Each row comes from the steps of one path. Every step used is in the known rows, and no mark comes twice. Write the path behind each row, first mark first.
Known rows
sabe ditim kikilu malor dupip: [ 0.02  0.04 -0.12 -0.28  0.41  0.20 -0.06 -0.11 -0.09  0.01  0.27  0.13
  0.04 -0.11 -0.13 -0.04  0.14 -0.26 -0.06]
malor kikilu ditim: [-0.02 -0.26  0.11 -0.11  0.06  0.08 -0.15  0.44 -0.03 -0.06  0.14  0.08
 -0.12  0.13  0.08 -0.01  0.00 -0.22 -0.02]
ditim sabe malor kikilu: [-0.01  0.22  0.08  0.01 -0.31 -0.07  0.19 -0.15 -0.09 -0.11 -0.04  0.02
 -0.06 -0.12 -0.09  0.00 -0.13  0.14 -0.01]
kikilu ditim sabe malor: [-0.29  0.13  0.08 -0.09 -0.20  0.15 -0.04 -0.22  0.03 -0.11  0.13  0.11
 -0.05  0.02 -0.19  0.03 -0.11  0.06  0.03]
sabe malor mudul ditim dupip: [ 0.21  0.04 -0.11  0.12 -0.59 -0.51  0.26  0.10 -0.04  0.10 -0.09  0.12
  0.04  0.06 -0.10 -0.08 -0.11  0.12  0.00]
sabe malor mudul ditim: [ 0.08  0.07 -0.06  0.15 -0.46 -0.16  0.28  0.10 -0.05  0.05 -0.28  0.12
  0.05 -0.05 -0.11 -0.10 -0.19  0.00  0.00]
sabe ditim: [-0.01 -0.04 -0.09  0.09  0.25  0.12 -0.36 -0.15  0.04  0.09  0.01  0.24
  0.06 -0.04 -0.07 -0.08 -0.08 -0.10  0.01]
mudul ditim sabe malor dupip: [-0.05  0.03 -0.02  0.18 -0.15 -0.12  0.24 -0.25 -0.09 -0.11 -0.03  0.19
 -0.04 -0.08 -0.30  0.01 -0.06  0.05  0.00]
ditim sabe malor: [-0.08  0.28  0.05  0.07 -0.24  0.12  0.05 -0.32  0.02 -0.04 -0.05  0.07
  0.02 -0.15 -0.16  0.01 -0.08  0.27  0.03]
sabe malor: [ 0.06  0.04 -0.02  0.00 -0.24 -0.01 -0.11 -0.01 -0.03  0.08 -0.09  0.01
  0.12 -0.07 -0.09 -0.07  0.02  0.32  0.06]
dupip malor kikilu ditim: [-0.05 -0.20  0.11 -0.09  0.38 -0.05 -0.11  0.13 -0.05 -0.09  0.02 -0.12
  0.01  0.16  0.29  0.03  0.13 -0.03 -0.01]
kikilu malor sabe ditim dupip: [-0.03  0.05 -0.07 -0.10  0.08 -0.06  0.00 -0.36 -0.06  0.07  0.08 -0.29
  0.04  0.02 -0.15 -0.04  0.09  0.01 -0.06]
sabe ditim kikilu malor mudul: [ 0.00  0.24 -0.10 -0.23  0.07  0.30  0.10 -0.09  0.04  0.03  0.05  0.22
 -0.02 -0.14 -0.02 -0.07 -0.05 -0.33 -0.08]
malor mudul: [ 0.13  0.02 -0.01  0.31 -0.11  0.04 -0.12  0.29  0.07  0.08 -0.12 -0.26
  0.05 -0.11  0.12 -0.06  0.00 -0.10  0.01]
kikilu ditim: [-0.13 -0.21  0.07 -0.05  0.17  0.30 -0.34  0.29  0.11  0.03  0.15  0.09
 -0.03  0.08 -0.01  0.01  0.04 -0.09  0.05]
dupip malor mudul ditim: [ 0.09 -0.04 -0.02  0.30  0.11 -0.03  0.10  0.13  0.03  0.01 -0.30 -0.08
  0.08  0.04  0.20 -0.04  0.02 -0.05  0.02]
malor sabe: [-0.05 -0.10 -0.02  0.22  0.02  0.16 -0.19 -0.11  0.01  0.08 -0.21 -0.47
  0.07 -0.16 -0.03  0.01 -0.07  0.10  0.02]

Which path is each row?
[ 0.14 -0.02 -0.08 -0.03 -0.22  0.20  0.17  0.35  0.13  0.05 -0.18  0.31
 -0.08 -0.13  0.05 -0.01 -0.18 -0.30 -0.01] -> malor mudul ditim kikilu
[ 0.02  0.11  0.02  0.30 -0.22  0.16  0.17  0.06  0.14 -0.05 -0.19  0.17
 -0.14 -0.11 -0.09 -0.03 -0.21 -0.26 -0.01] -> malor mudul ditim sabe
[ 0.31  0.01 -0.05  0.25  0.03 -0.52 -0.15  0.05 -0.01  0.12  0.07 -0.30
  0.15  0.11  0.28  0.02  0.19  0.24  0.04] -> ditim dupip malor mudul
[ 0.08 -0.02  0.01 -0.49  0.05  0.67  0.21  0.34  0.15  0.00 -0.02  0.63
 -0.13 -0.07 -0.10  0.00  0.11 -0.16  0.00] -> mudul ditim kikilu malor
[-0.18 -0.02  0.16 -0.02  0.32 -0.02 -0.01 -0.08 -0.03 -0.17  0.06 -0.09
 -0.07  0.11  0.21  0.07  0.07 -0.06 -0.02] -> dupip malor kikilu ditim sabe
[-0.08 -0.07 -0.02  0.23  0.27  0.04 -0.14 -0.29 -0.04  0.02 -0.27 -0.59
  0.16 -0.07  0.16  0.05  0.07  0.28  0.04] -> dupip malor sabe
[-0.11 -0.20  0.00 -0.01  0.17 -0.34 -0.23 -0.15 -0.03  0.04  0.16 -0.41
  0.07  0.23  0.11  0.11  0.07  0.18  0.02] -> kikilu ditim dupip malor sabe
[ 0.11 -0.30  0.07 -0.16 -0.05 -0.27 -0.19  0.43 -0.05  0.01  0.33  0.06
 -0.12  0.26  0.07  0.02  0.07 -0.12 -0.02] -> malor kikilu ditim dupip
[-0.05  0.15  0.03  0.00 -0.26  0.15  0.26 -0.21  0.06 -0.07 -0.17  0.48
 -0.09 -0.09 -0.28 -0.01 -0.18  0.11  0.02] -> mudul ditim sabe malor
[ 0.12  0.19  0.01 -0.31 -0.03  0.48  0.15  0.32  0.12  0.01  0.03  0.03
 -0.03 -0.17  0.10 -0.02  0.13 -0.15 -0.04] -> ditim kikilu malor mudul
[-0.01  0.14  0.04  0.30  0.07 -0.05  0.22 -0.10  0.07 -0.08 -0.27 -0.04
  0.00 -0.03  0.14  0.00 -0.06 -0.06  0.01] -> dupip malor mudul ditim sabe
[-0.03  0.10 -0.01 -0.41  0.06  0.55  0.13  0.03  0.06  0.03 -0.02 -0.21
 -0.02 -0.20 -0.02  0.04  0.10  0.02 -0.04] -> ditim kikilu malor sabe
[-0.06 -0.01 -0.01 -0.41  0.01  0.57  0.33  0.08  0.08 -0.02 -0.14  0.29
 -0.12 -0.12 -0.16  0.03 -0.03 -0.14 -0.04] -> mudul ditim kikilu malor sabe
[-0.02 -0.17  0.02 -0.08  0.27 -0.25 -0.31  0.08  0.02  0.04  0.31 -0.03
  0.07  0.28  0.15  0.07  0.22  0.19  0.05] -> kikilu ditim dupip malor
[ 0.15  0.04 -0.15  0.28  0.14 -0.63 -0.17 -0.31 -0.06  0.13  0.08 -0.07
  0.15  0.12  0.15 -0.03  0.01  0.00 -0.01] -> sabe ditim dupip malor mudul
[-0.15 -0.06  0.16 -0.08  0.03  0.14 -0.03  0.13  0.01 -0.17  0.16  0.09
 -0.20  0.06  0.00  0.04 -0.09 -0.25 -0.04] -> malor kikilu ditim sabe
[-0.31  0.05  0.05  0.04 -0.03 -0.20 -0.05 -0.26 -0.10 -0.15  0.27 -0.18
 -0.01  0.04 -0.24  0.04 -0.02  0.03  0.01] -> kikilu ditim sabe malor dupip
[ 0.12 -0.10 -0.07  0.19  0.18 -0.41 -0.22 -0.24 -0.07  0.10  0.00 -0.52
  0.15  0.07  0.17  0.09  0.14  0.38  0.03] -> ditim dupip malor sabe
[ 0.08 -0.10  0.04 -0.24 -0.35 -0.52  0.06  0.18 -0.16  0.01  0.22  0.03
 -0.02  0.21 -0.03 -0.01 -0.01  0.12 -0.01] -> sabe malor kikilu ditim dupip
